Known rows, with every step that occurs
defum, nuniza, parad, moli, novi, dovisan: [ 23.3  -6.2  23.8 -12.1  -1.1  -2.7 -29.6  11.0  -8.3 -27.1  -6.3  11.8
  -1.0  -0.4  25.4 -13.8  -6.7 -21.4  -1.7  -3.9   0.2  25.8]
parad, moli, defum: [-28.2  24.5 -20.5   1.5  -7.0  -8.1   8.7 -27.2  -5.9  -4.8  -7.0   4.4
  -3.3 -15.4  26.5  -3.4  13.3  10.4   4.1 -22.8  -5.7   4.3]
moli, parad, dovisan, novi: [ 23.5 -43.4  16.7  26.2  -1.7  23.8  -6.6 -26.5   6.6   3.9  -0.2  25.0
  13.6 -20.1  29.8  -8.1  10.0   8.4 -11.0  -6.1   9.7 -17.1]
parad, moli: [-13.7  -5.0 -39.5 -23.5 -11.5  21.5   0.9 -15.8  10.4 -15.1 -10.8  -7.9
  -9.2 -44.3   6.0   8.7   9.2   4.0  12.1  -7.5  -1.6   5.4]
nuniza, parad, moli: [-24.5 -16.9 -49.5 -22.8   9.6   4.1  -1.4  -4.3   7.7 -24.8 -15.8 -11.7
   1.8 -11.0  -3.6  12.6   4.8  24.3  -2.1  -5.5   5.0  14.6]
moli, defum, nuniza, parad, dovisan, novi: [ -2.1 -20.6  45.8  27.0  15.2 -34.7   2.3 -19.9 -18.3  11.4  -4.2  30.2
   6.4  44.0  54.9  -8.5   4.7  16.5 -18.1  -2.6  32.4 -26.5]
moli, defum, nuniza, parad, dovisan: [-34.8 -11.1  12.1  34.9   0.9 -59.6  20.7 -41.2 -18.2   8.8   0.4  13.9
  13.2  34.2  50.5   9.4   2.1  17.2 -13.2  10.9  21.5 -43.2]
nuniza, parad, moli, defum, dovisan, novi: [-15.1   5.9 -17.4  -9.8   9.6  -0.2 -25.9  12.9   1.2   3.5 -12.9  28.4
  11.2  35.5 -22.8 -21.8  16.3  45.3 -24.1 -45.0   7.3  47.6]
defum, dovisan, parad, moli: [  0.2  11.3 -36.8  -7.4 -19.6  10.7  -4.7  26.9  32.5  20.9   9.1  16.0
   8.4 -30.6 -61.8  20.9   7.1   2.3  11.3  -6.2  -6.5   5.9]
defum, dovisan, parad, moli, novi, nuniza: [ 26.4  33.4   9.7  -0.7  -9.2  17.7 -13.3  54.0   3.4  15.0  30.9   7.0
  -4.7  -1.0 -81.2  13.5 -10.8 -56.6   3.7   5.5 -17.5  39.3]
nuniza, parad: [-13.7 -32.0 -51.3  -9.3  19.9   7.6  17.5  -7.3   9.2 -10.5 -12.2 -27.0
   2.4 -11.9   5.8  11.0   3.3  36.6  -5.5  10.6  12.2  -4.6]
parad, moli, novi: [  7.8   8.9 -19.6 -17.1 -10.8  42.2 -12.6   1.4  -8.0 -11.6   6.8  -6.9
  -6.0 -31.4  27.1  -3.1   1.2 -23.6  -0.7 -14.9  -8.3  19.0]
defum, nuniza, parad: [-11.6 -15.8 -13.1  -4.9  13.5 -18.2  23.7   7.5  -3.6  -8.0  -7.5 -24.9
  -4.5  -2.0  13.7  24.3  -4.1  16.2  -1.3  24.3  17.5 -13.4]
nuniza, parad, moli, novi, dovisan: [ 20.5 -25.0 -16.8 -18.0   3.7  20.7 -37.4  -3.9   2.7 -29.1 -12.3  10.4
   5.5  -8.6  17.7 -24.5   0.6   2.1  -4.5 -18.7  -6.2  35.4]
parad, moli, defum, dovisan, novi, nuniza: [  4.6  25.9  22.3  -5.3  -2.3   3.7 -17.8  10.7  -5.7   6.0  -1.2  24.6
 -15.3  19.8 -49.2 -22.5   9.7 -10.5  -0.8 -26.0  -3.2  54.5]
dovisan, parad, moli, novi: [ 26.2  22.8   2.4  -2.4  -0.1  33.8  -3.6  40.4   0.3   4.0  20.7   0.0
   0.8 -23.6  -0.8  20.2  -9.7 -37.4   1.0  -7.4 -11.7   9.8]
novi, dovisan, defum, nuniza: [  7.4  -2.0  24.6  -2.5 -14.9  -9.5  12.9 -25.3  10.4   9.5 -10.7 -16.3
 -10.6  -8.1  18.0 -21.0  -1.7   8.2  24.2  17.8 -10.3 -43.9]
moli, novi, dovisan, defum, nuniza, parad: [ 15.0   3.5  34.2  -0.3   8.8  -6.9  -5.6   2.9 -11.1   1.7  -2.4 -20.3
   3.9  37.7  26.9 -26.9 -15.7   4.4  -7.6  12.0 -12.1 -16.1]
defum, nuniza, parad, dovisan: [-19.4 -38.9  -7.6  13.6  -5.4 -34.2  11.9 -31.5  -0.9   0.6  -4.2   4.1
   9.5   3.8  30.3  16.8  -0.3  11.6  -4.2  26.0  26.1 -45.2]
defum, dovisan, parad, moli, novi: [ 20.4  25.2 -18.1  -4.9 -19.7  29.6 -18.1  43.1  13.7  23.9  23.6  15.4
  10.2 -17.6 -42.8  10.7  -2.6 -25.9  -4.0 -13.3 -13.6  21.3]
defum, dovisan: [ -7.1 -15.2 -60.9 -11.8 -21.1  16.8   9.1 -17.4  26.7  17.7  -3.1  -8.5
   2.6 -39.6 -22.4   0.2  14.2  27.4   4.4   0.1   3.2  -0.9]
moli, defum: [-17.2   9.6 -20.6  12.5   3.2  -6.1  27.7 -30.6  -4.5   8.0  -3.4 -12.9
  -2.8 -13.3  39.5  -1.2  10.4  22.5   2.3  -6.5   2.4 -13.9]

Rows
[ 13.5  -9.8  -2.6  -1.0  31.5  13.6   7.4  21.1 -21.0 -15.7   8.6 -35.4
 -10.6  20.2 -10.9   1.6 -14.3 -19.5 -13.4  21.1   1.9  31.3]  moli, novi, nuniza, parad
[ -6.3 -12.3  14.2  -3.9   6.7 -25.3   8.6 -13.4   5.6  -2.3 -17.1 -18.5
   2.1  25.5   6.1 -19.0  -6.9  32.0   7.0  19.1  -3.5 -34.3]  novi, dovisan, defum, nuniza, parad
[ -8.6 -30.1 -17.9  36.1 -14.1  -1.2  10.7 -48.3   9.6   2.6   4.3  10.5
  20.0 -32.2  22.9   8.3   8.2   9.6  -4.6   7.1   0.5 -33.1]  moli, parad, dovisan
[ -2.0  17.5  -5.3 -10.0 -12.3  13.6 -23.3  -1.2   5.4  14.2  -6.8  34.1
   0.1   0.4 -10.9 -25.5  20.0  21.1  -6.2 -43.6   0.1  37.2]  parad, moli, defum, dovisan, novi
[-22.7  -2.1 -10.3 -17.7   2.8 -16.8   3.3   9.4  -2.9 -23.6  -8.9 -11.0
  -2.9  -3.8   1.2  23.7  -2.4   5.5   0.4   9.2  10.5   4.1]  defum, nuniza, parad, moli
[ 32.5 -10.4  -4.5 -17.0 -18.1  36.6 -34.4 -16.3   5.8 -17.7  -6.6  13.7
  -5.5 -42.8  30.9 -28.0   5.0 -20.2  11.8 -21.2 -12.5  24.1]  parad, moli, novi, dovisan
[  6.7   7.2 -17.5  -5.8  -0.8  14.0   8.8  22.7  17.1   1.6   5.9  -0.4
  -2.6 -35.8 -20.6  29.0   1.4 -13.0  17.4   3.2  -2.9  -7.1]  dovisan, parad, moli
[ 19.3  31.0  58.9  22.4  -7.2 -40.5  -0.9  10.3   2.8   4.9   2.3  33.9
  -2.3  -8.5   7.2   4.4   0.5 -23.9  23.4  -4.5  -4.8 -11.3]  novi, dovisan, parad, moli, defum, nuniza
[-34.0  19.9  -1.7   3.8  27.0 -33.1   7.3  -3.6 -20.9 -25.3  -7.4  -9.0
  -8.1  38.9 -24.1   1.3  -3.2   0.7  -4.3  -2.2  -2.1  34.6]  novi, nuniza, parad, moli, defum
[  9.1 -15.3  -8.8 -26.9  14.5  14.9 -30.3  34.4   9.2 -13.3 -10.6  10.0
 -10.2  20.6 -79.6 -10.9   2.2   3.7  -7.2  -8.6   8.4  62.8]  defum, dovisan, novi, nuniza, parad, moli
[ 10.4 -66.9 -14.7   1.7  14.3  15.1  -9.6 -21.6   7.5   1.3 -14.4  16.6
   8.3   6.6  28.1  -8.3   8.1  31.7  -9.8  -2.6  28.7 -19.7]  nuniza, parad, dovisan, novi
[ -2.5  25.0 -18.0  27.4  -4.1 -15.4  22.2  11.1  15.2  43.1  16.2  10.1
  14.2   0.7 -31.4   9.9   7.7  21.3  -1.3  -5.1  -2.5  -9.5]  moli, defum, dovisan, parad
[ -6.3  52.0  42.4  19.5  -0.7 -36.6  20.6  26.6 -10.3  12.2  15.5  11.3
  -2.8   4.5   4.4  29.3  -3.2 -26.4  11.9   1.0  -2.1 -13.9]  dovisan, parad, moli, defum, nuniza
[ 31.0 -19.1   1.4 -15.7   1.9  31.9  -4.8  17.1  13.0  12.1  -3.1  -1.4
 -19.6 -14.0 -55.4 -12.5   5.4  -4.9   6.3   7.7   8.3  33.6]  defum, dovisan, novi, nuniza
[-26.4  38.9  21.0   4.3 -12.9 -31.2  13.3 -15.4 -17.5  -5.8   1.5   4.4
  -9.0  -5.4  33.9   9.7   6.0 -11.1   7.4  -8.0  -1.1  -3.9]  parad, moli, defum, nuniza
[ 63.1 -13.2  18.2  13.0   4.5  31.6  -5.6  20.2  13.7  12.6  10.7   6.9
   0.4 -33.2  14.3  -5.3  -5.6 -22.5  10.4   6.3  -6.3  -4.5]  moli, novi, dovisan, parad
[-30.4   9.2  -1.2  -6.4  12.7 -19.5  29.2   2.1  -7.4   5.1  -4.5 -40.8
   1.7  36.6   1.7   8.0 -10.2  30.2  -5.5  23.7  -1.5 -37.5]  dovisan, defum, nuniza, parad
[-47.3  17.3 -52.1  -3.1  -4.1 -24.4  -9.0 -10.0   5.2   3.0  -7.6  12.5
  16.4  25.7 -27.5  -6.4  13.6  44.6 -18.3 -31.7  -1.7  29.3]  nuniza, parad, moli, defum, dovisan
[ 33.4  28.8  32.2   1.8  10.8  22.2  -1.2  49.7 -12.1  -3.8  27.1  -5.8
 -14.1  -5.6 -38.5  18.1 -18.3 -70.1   8.4  12.2 -14.2  26.9]  dovisan, parad, moli, novi, nuniza
[-40.9  21.6  -2.2 -18.7   3.1 -21.0   9.3   6.3  -7.9  -9.3  -7.2 -26.4
   1.2  33.7 -10.1   7.5  -8.5  15.9  -1.0   7.3  -7.7 -20.9]  dovisan, defum, nuniza, parad, moli
[-19.0  18.9   9.5  -5.9  -8.5  -5.3  33.1 -10.5  -2.9  15.8   1.7 -36.0
 -11.1   1.4  14.8   5.3  -6.9   6.3  11.3  23.1  -8.5 -48.5]  dovisan, defum, nuniza
[-27.5  -5.1  -8.4  35.6 -15.7  -3.9  17.3 -52.1   5.2  15.4   6.5  -6.7
  24.8   8.0  12.3  -6.9   0.8  21.1  -8.3   5.1 -19.0 -60.7]  moli, parad, dovisan, defum
[ 34.1 -15.7  -1.5  -3.8  -7.1   9.1 -14.4   6.8  31.4  -3.4  -7.9  23.1
  -1.4 -48.1 -19.0   3.7   4.7  -9.3  29.4  -2.2  -5.4  -0.2]  novi, dovisan, parad, moli
[-27.6  -1.8  11.7  12.5 -30.9 -22.2  23.2 -48.6  -1.7  26.4   5.0  -7.9
   3.5   9.8  32.2   1.7  -3.0   0.6   9.9  25.2   0.2 -80.2]  parad, dovisan, defum, nuniza
[-22.0  38.1  17.5 -15.3   3.5  -0.6  -2.3  22.8 -26.0  -5.5  10.2 -25.2
   3.3  48.1  12.0  -4.5 -16.7 -10.6 -16.4  -0.8 -15.4  -3.6]  dovisan, defum, nuniza, parad, moli, novi
[ 16.2  28.4  46.1 -12.8 -22.8   9.1 -20.9  -5.6  -9.9  -3.6   1.3   0.7
  -7.2   3.7  26.0 -30.8 -10.7 -30.7  11.1  -5.4 -24.5 -12.3]  parad, moli, novi, dovisan, defum, nuniza
[ 29.0 -34.2  44.2  32.0   9.0  11.7  -3.8 -15.7  -4.1  -6.7   5.7  16.1
  -2.3  -3.9  -9.4  -7.2  -0.9 -24.8  -3.7  12.4   6.3   0.4]  moli, parad, dovisan, novi, nuniza
[  4.8 -31.7   0.8  16.7  12.4  -1.3  -2.9 -16.4 -17.6  -6.6  11.1  -3.9
   3.1  25.8   5.9  -3.2 -11.8 -25.6 -13.0  21.9   9.4   0.0]  moli, novi, nuniza, parad, dovisan
[ -3.8  13.5  10.4 -15.0   4.2   0.4  -8.6  27.4 -21.6 -22.2   6.4  -9.6
  -0.9  10.8  21.7  12.3 -11.5 -22.7 -13.1  -0.5   2.8  19.8]  defum, nuniza, parad, moli, novi
[ 25.8 -35.5  11.3 -12.8  45.3  20.1   3.9  28.7  -5.7 -17.6 -12.4 -21.0
 -20.1  17.9 -26.8  -4.0  -4.6   3.1  -3.4  15.7  18.3  30.7]  dovisan, novi, nuniza, parad
